What can hang from each mark
z700: z929 z934
z934: z700
z791: z719
z820: z378
z653: z934
z402: z719
z929: z700
z817: z929
z665: z817
z604: z719
z719: z402 z604 z791 z820 z929
z898: z719
z378: z66 z791

Every row comes from one small tree of marks. Brackets hold a mark, then the marks that hang from it, in the order of their numbers. Every link used is in the known rows. Which tree was each row made from?
Known rows
{z820 {z378 z66 z791}}: [ 0.22  7.08  0.72 -6.90 -2.53 -0.48 -0.09  4.82  2.25  1.69 -3.34  0.87
  2.00 -1.69  0.20  0.97  3.56  0.35  1.85 -0.98 -1.29 -2.10  0.29]
{z820 {z378 {z791 z719}}}: [-0.81  6.06  1.69 -4.88 -2.20 -0.10  0.67  2.66  1.60  0.60 -2.51  1.75
  1.95  0.56 -0.15 -0.50  3.56  0.42  0.58  0.09 -1.52 -1.90  0.59]
{z934 z700}: [-2.61  2.92  0.91 -3.04  3.56  2.29 -3.04  0.72  4.08  1.25 -1.43  1.67
  5.24  0.03 -2.44 -2.55 -1.18 -0.33  1.24 -0.28  0.46 -1.56  0.00]
{z604 {z719 z820 z929}}: [ 0.56 -0.56 -1.39  2.61  1.18 -1.64 -1.98 -1.47  0.82 -0.40 -1.30  1.60
  2.04 -1.56 -2.44 -2.28  0.51 -1.04  0.07  2.33 -1.76 -1.51  2.72]
{z665 {z817 z929}}: [-2.58  1.79  1.41 -1.56  3.16 -1.72 -3.04 -1.49  2.33 -1.27  0.39  7.58
  3.01  4.88 -5.01 -1.60 -1.84 -3.40  0.95 -0.67 -5.69 -0.40 -0.99]
{z378 {z791 {z719 z402 z820}}}: [ 0.34  4.53  2.25 -3.17 -1.59 -2.51  1.12  3.18  0.21 -0.21 -1.43  1.23
  3.59 -2.09  0.76 -0.44  4.71 -1.10  1.11  0.52 -1.41 -0.96  0.47]
{z665 z817}: [-2.09  1.91  2.02 -2.63  2.71 -0.92 -2.58 -1.67  1.69 -0.20  0.60  5.96
  2.32  3.40 -3.94 -1.22 -1.03 -1.67  0.30 -1.25 -4.18 -0.22 -0.27]
{z934 {z700 z929}}: [-2.48  3.46  0.53 -4.82  4.94  2.99 -3.44 -0.58  2.67  0.63 -1.95  2.29
  5.10  1.34 -2.06 -2.87 -2.00 -0.75 -0.23 -0.94  1.00 -1.48 -0.61]
{z653 z934}: [-1.48  3.03  0.94 -3.43  3.27  2.85 -3.41 -0.50  4.18  0.13 -1.02  1.13
  4.20  1.80 -3.72 -1.02 -1.03 -0.90 -0.34 -1.26 -3.22 -2.84  1.39]
{z791 {z719 z604}}: [-3.16  1.89  1.51  1.24 -0.75 -0.32  0.14  1.62  2.06  1.29  0.11  2.57
  1.65  2.28 -1.92 -1.95  1.50  0.08 -0.68  0.57 -0.10 -1.09  0.13]
{z791 {z719 z402 z604 {z820 z378} z929}}: [ 1.45  0.07  4.07  2.87 -4.27  0.90 -0.47  1.66  1.07 -0.47 -1.77  0.81
 -0.17  1.27  0.26 -2.81  3.18  1.47 -0.73  2.52  2.01  0.18  0.64]
{z929 z700}: [-3.96  3.92 -0.56  0.88  5.16  2.25 -3.40  1.42  3.28  2.11 -1.12  1.64
  4.24  1.57 -2.12 -2.58  0.04  0.60  0.72  0.25 -1.01 -2.47 -0.77]
{z402 {z719 z604 z791 {z820 z378} z929}}: [ 0.46 -1.10  0.54  1.62 -3.50 -1.69  0.51  0.62  0.59 -1.38 -1.84  0.30
 -0.20  0.06  0.14 -1.35  2.77  2.25  1.07  3.64 -1.23  0.39  2.38]
{z820 {z378 z66}}: [-0.77  5.51  1.37 -4.85 -1.59  1.25 -1.18  2.50  3.06  1.58 -2.98  1.05
  0.96  0.06 -0.42  0.02  2.17  1.50  0.95 -0.59 -0.73 -1.63  0.61]
{z665 {z817 {z929 {z700 z934}}}}: [-3.21  2.69  0.54 -0.19  4.88 -0.11 -3.41 -1.40  2.70 -0.24 -0.13  7.97
  3.91  5.36 -4.71 -1.79 -1.63 -1.70  1.20 -0.14 -5.49 -1.19 -2.10]
{z929 {z700 z934}}: [-3.59  4.52 -0.95  0.74  6.59  3.55 -3.69  0.48  3.73  2.28 -1.77  2.37
  4.74  1.97 -2.07 -2.09  0.22  1.76  0.48  0.74 -1.53 -3.22 -1.09]
{z604 {z719 z402 {z820 z378}}}: [ 0.04  1.38  2.60  0.34 -2.30 -0.33  0.99 -1.48  0.34 -0.35 -2.61  0.03
  0.06 -1.80  0.57 -2.44  3.68  1.42 -2.86  4.73 -0.76 -1.48  2.77]
{z402 {z719 z604 z791 {z929 z700}}}: [-2.23 -1.21 -1.82  2.95  0.33 -2.16 -0.89  2.48  1.55  0.35 -0.17  1.46
  1.98  1.37 -1.22 -1.88  1.11  1.78  1.06  2.86 -2.14 -1.20  1.07]
{z402 {z719 z604 z791 z820 {z929 {z700 z934}}}}: [-0.56 -1.06 -1.02  3.78 -0.20 -0.97 -0.47  0.74  1.00 -0.41 -1.44  0.93
  1.70  0.10 -0.19 -1.52  2.35  2.89  1.64  3.74 -1.42 -0.30  1.22]
{z719 z604 z791 z929}: [ 0.72 -3.02  0.71  1.67  0.23 -1.91 -4.17  4.30  2.38 -1.70 -1.12  0.68
  0.88  1.08 -1.21 -1.50 -0.39 -1.91  0.34  1.32 -1.00 -0.69  1.56]
{z719 z929}: [ 0.27  0.05 -0.85  0.18  3.93 -0.20 -5.75  1.33  3.18 -0.58 -0.53  2.06
  3.54  1.52 -4.03 -2.36 -2.09 -2.74  1.61 -0.96 -2.02 -1.66  1.27]
{z817 {z929 z700}}: [-4.01  3.34 -1.06  1.56  5.26  0.55 -3.98  1.39  4.15 -0.01 -1.39  3.90
  4.82  3.52 -3.78 -3.02 -1.26 -2.58  1.52  0.98 -3.49 -2.43 -1.31]
{z719 z402 z604 z791 {z820 z378}}: [ 2.10 -0.35  7.86 -0.28 -6.45  0.78  0.85  2.33  0.59 -2.74 -4.30 -2.86
 -2.78 -1.37  4.56 -1.66  5.59  2.28 -2.78  5.66  1.81  1.23  2.00]
{z898 {z719 z402 z604 z929}}: [-0.24 -2.30  0.50  4.76  0.53 -0.30 -2.81  1.35  1.86  0.96 -0.87 -0.44
  2.51  0.45 -2.37 -3.91  2.41 -0.66 -2.44  2.44 -1.68 -1.00  1.01]
{z820 {z378 {z791 {z719 z929}}}}: [ 0.10  5.12  1.08 -4.15 -1.90 -0.24 -0.37  3.02  1.65  0.38 -2.43  1.92
  2.14  0.73 -0.61 -0.74  2.93 -0.03  1.10 -0.15 -1.43 -1.96  0.67]

Which tree is each row?
[ 0.13  0.83 -0.73  1.09 -0.18 -0.53 -0.39 -0.55  1.00 -0.86 -2.36  1.41
  1.83  0.12  1.07 -0.71  3.18  4.22  2.48  3.05 -2.55 -0.43  1.66]	{z402 {z719 z791 {z820 z378} {z929 {z700 z934}}}}
[-1.24 -0.79 -1.51 -0.27  0.88 -3.66 -1.09  0.73  1.39 -1.08 -0.03  2.13
  2.62  0.77 -0.94 -0.69  1.13  0.96  1.87  1.46 -4.21 -0.82  2.42]	{z402 {z719 z791 z929}}
[ 0.55  2.19  2.27 -0.54 -2.79 -1.11  1.56 -0.40 -0.04 -0.26 -2.81 -0.07
  0.55 -2.63  0.87 -2.02  4.37  0.88 -2.40  4.65 -1.04 -1.70  2.59]	{z604 {z719 z402 {z820 {z378 z791}}}}
[ 3.79  2.00  3.09  0.98 -1.14  2.23 -3.21  2.87  1.20 -0.89 -3.96 -0.98
  1.97 -1.14  1.21 -2.95  3.41  1.22  1.22  2.80  1.27 -0.79  0.26]	{z719 z402 {z820 {z378 z791}} {z929 z700}}
[-1.39  0.19  0.54  4.07  0.02  0.57 -0.65 -1.34  1.25  1.17 -1.73 -0.68
  2.09 -1.09 -1.87 -2.83  3.61  0.02 -1.42  2.10 -1.23  0.22  1.11]	{z898 {z719 z604 z820}}
[-0.97  1.35  1.36 -0.49 -4.75 -1.78  2.75  0.99  0.59 -0.17 -2.19 -0.08
 -0.57 -1.16  1.56 -0.10  4.51  3.48  0.72  3.46 -1.00  0.53  1.97]	{z402 {z719 z604 z791 {z820 {z378 z66}}}}
[ 2.88 -3.19  2.11  2.89 -1.48 -1.17 -3.41  2.41  1.30 -2.82 -2.40 -0.55
  0.05 -1.01  0.27 -1.42  1.10 -1.25  1.36  2.18  0.51  1.12  1.94]	{z719 z604 z791 z820 z929}
[-0.24 -1.38 -0.35  2.30  1.69 -2.22 -1.89  1.47  0.99 -0.31 -1.49  1.61
  2.23 -0.58  0.92 -1.81  2.14  1.57 -1.54  4.21 -2.79 -2.88  1.99]	{z604 {z719 z402 z791 {z929 {z700 z934}}}}
[ 0.63 -0.67 -1.10  3.66  2.22 -0.35 -3.17 -1.85  1.38  0.14 -1.53  0.46
  3.67 -1.11 -2.24 -2.46  2.47 -0.54  0.89  0.43 -2.78  0.20  1.55]	{z898 {z719 z820 z929}}
[ 1.13  4.74  2.67 -3.27 -1.57  1.20 -0.49  0.09  1.26 -0.92 -3.65 -0.09
  1.45 -1.78  0.03 -0.98  3.32 -0.26  1.22  1.04 -0.37 -0.20  1.34]	{z719 {z820 {z378 z791}}}
[ 4.11  2.43  2.83  0.96 -0.11  3.15 -3.44  2.20  1.46 -0.83 -4.41 -0.47
  2.42 -0.93  1.26 -2.65  3.51  1.97  1.03  3.10  0.90 -1.32  0.02]	{z719 z402 {z820 {z378 z791}} {z929 {z700 z934}}}
[ 1.52 -1.50  6.91  0.83 -4.21 -0.55  0.08  2.34  0.65 -2.79 -2.99 -2.51
 -1.31 -1.99  3.64 -1.74  4.58  0.76 -2.40  5.03  1.21  1.31  1.94]	{z719 z402 z604 z791 z820}
[-0.31 -0.54 -0.13  3.00 -2.44 -0.68  0.27  1.15  0.83 -0.42 -2.02  0.38
  0.35  0.31  0.47 -1.78  2.92  3.35  1.50  3.88 -0.70 -0.06  1.44]	{z402 {z719 z604 z791 {z820 z378} {z929 z700}}}
[ 0.94 -2.74  0.06  4.67 -0.33 -1.56 -2.03  0.20  0.83 -0.66 -1.93 -0.54
  1.84 -1.45 -0.18 -1.83  3.68  0.09  0.06  2.06 -2.08  0.89  1.84]	{z898 {z719 z604 z791 z820 z929}}
[ 3.21 -2.85  3.94  4.93 -0.93  1.31 -3.40  3.48  1.28 -2.03 -3.43 -1.41
  0.40 -0.83  2.82 -2.47  3.15  2.10 -0.39  4.99  1.63  0.14  0.51]	{z719 z402 z604 z791 z820 {z929 {z700 z934}}}
[ 1.57  3.20  1.45 -2.09 -1.21 -2.82 -0.31  3.70  0.32 -0.58 -1.31  1.49
  3.80 -1.82  0.10 -0.77  3.85 -1.59  1.90  0.17 -1.43 -0.94  0.58]	{z378 {z791 {z719 z402 z820 z929}}}
[ 0.00  1.58  0.80 -1.22 -2.72 -2.58  1.48 -0.26  0.22 -0.53 -3.02  0.79
  0.00 -3.09  2.20  0.39  4.25  2.13 -0.34  3.17 -2.01 -0.83  2.93]	{z604 {z719 z791 {z820 {z378 z66}}}}
[ 1.33 -0.11 -0.33  3.79 -1.40  0.25 -1.53  0.51  0.94  0.71 -2.62 -0.60
  1.99 -1.19 -1.83 -2.77  3.77 -0.28 -0.12  1.88 -0.99 -0.09  1.07]	{z898 {z719 z604 {z820 {z378 z791}} z929}}
[ 1.34  4.26 -0.04 -3.38 -3.57 -4.14  0.38  8.56  1.08  2.23 -1.17  1.58
  3.41 -3.03  0.52  1.17  4.39 -0.80  2.80 -1.40 -0.33 -1.63 -0.83]	{z378 z66 {z791 {z719 z402 z604 z929}}}
[ 0.90  2.94  1.23  0.15 -1.58 -1.77 -0.14  4.95  0.45  0.43 -1.39  0.97
  3.45 -1.43 -0.05 -1.58  3.82 -1.01  1.34  1.15  0.06 -1.24 -0.36]	{z378 {z791 {z719 z402 z604 z820 {z929 z700}}}}
[-0.10  0.51 -0.56  1.15 -0.86 -1.18 -0.21 -0.07  0.78 -0.91 -2.05  1.13
  1.59 -0.05  0.97 -0.98  3.05  3.69  2.63  2.79 -2.29 -0.05  1.78]	{z402 {z719 z791 {z820 z378} {z929 z700}}}
[ 1.40 -1.23  0.76  2.64 -0.11 -1.56 -1.60 -0.84  0.55 -0.87 -1.56  0.58
  1.47 -1.86 -0.98 -2.91  1.69 -0.45 -1.44  3.79 -1.18 -1.44  2.83]	{z604 {z719 z402 z820 z929}}
[-0.85  0.59 -0.87  3.89 -1.39  1.10 -0.38  0.37  1.39  0.88 -1.61  0.61
  1.07  0.96 -2.18 -3.05  1.61  2.51  1.19  3.44  0.20 -0.71  0.86]	{z402 {z719 z604 {z820 z378} {z929 z700}}}
[ 5.10  0.51  4.07  0.74 -5.86  0.86 -1.77  5.35  1.08 -0.61 -3.99 -2.11
 -0.53 -2.29  0.70 -2.31  3.60 -0.14  0.08  3.03  3.11 -0.04  0.64]	{z719 z402 z604 {z820 {z378 z66 z791}} z929}
[-1.76  1.99 -0.99  2.15  3.11  0.42 -2.81  1.18  2.49  1.23 -0.18  4.07
  4.16  2.72 -2.03 -1.70  0.61  1.27  1.76 -0.60 -1.35 -1.90 -0.45]	{z791 {z719 {z929 {z700 z934}}}}
[ 0.82  2.70  1.87 -1.26 -3.51 -1.63  1.71  0.66 -0.05  0.36 -2.98 -0.13
  0.59 -3.53  1.35 -1.13  4.86  1.28 -1.62  3.97 -0.80 -1.65  2.28]	{z604 {z719 z402 {z820 {z378 z66 z791}}}}
[ 3.51 -2.07  5.15  3.83 -4.19  1.69 -2.31  4.18  0.98 -2.12 -4.31 -2.29
 -1.43 -0.40  3.72 -2.78  4.02  2.76 -0.62  5.26  2.59  0.55  0.80]	{z719 z402 z604 z791 {z820 z378} {z929 z700}}
[-0.14  3.05  0.55 -0.42 -0.77 -2.11 -0.49  5.81  1.07  1.00 -0.77  1.59
  3.83 -0.34 -0.77 -1.57  3.12 -1.30  0.83  0.72 -0.62 -2.11 -0.57]	{z378 {z791 {z719 z402 z604 {z929 z700}}}}
[-1.71  3.55  0.68 -5.45  4.49  4.69 -3.79 -1.16  4.01  0.41 -1.87  1.66
  5.71  2.05 -3.31 -1.72 -2.30 -0.33 -0.52 -1.76 -1.07 -2.74  0.13]	{z653 {z934 {z700 z929}}}
[-1.29 -0.02  1.74  4.22 -0.48  0.49 -1.76  3.58  1.93  1.22 -0.11  1.97
  2.02  2.66 -1.16 -3.35  1.52  1.01 -0.69  1.75  1.09 -1.45 -0.64]	{z791 {z719 z402 z604 {z929 z700}}}
[-0.50  1.20 -1.30  3.17 -2.18  0.61 -0.15  1.45  1.49  1.54 -1.81  0.60
  1.09  0.16 -1.63 -2.20  2.07  2.97  1.87  2.82  0.45 -0.67  0.51]	{z402 {z719 z604 {z820 {z378 z66}} {z929 z700}}}
[ 3.49 -1.39  3.37  2.22  1.32  0.49 -4.12  1.77  1.26 -2.74 -3.46 -0.40
  2.16 -1.32  3.65 -1.44  3.35  2.48  1.27  3.45 -0.66  0.13  1.08]	{z719 z402 z791 z820 {z929 {z700 z934}}}
[ 2.30  1.59  0.63  3.52 -1.49  2.86 -3.03  3.58  1.70  0.47 -3.61 -0.56
  1.08 -0.29 -1.62 -3.17  1.54 -0.09  1.64  2.32  2.67 -0.87 -0.43]	{z719 z604 {z820 {z378 z791}} {z929 z700}}
[ 1.00  2.21 -2.12  1.53 -0.62 -1.13 -0.86  1.30  0.55  1.28 -2.74  1.36
  2.13 -2.58 -0.66 -1.31  2.60  1.06  1.36  2.27 -0.86 -2.19  1.34]	{z604 {z719 {z820 {z378 z66 z791}} {z929 z700}}}
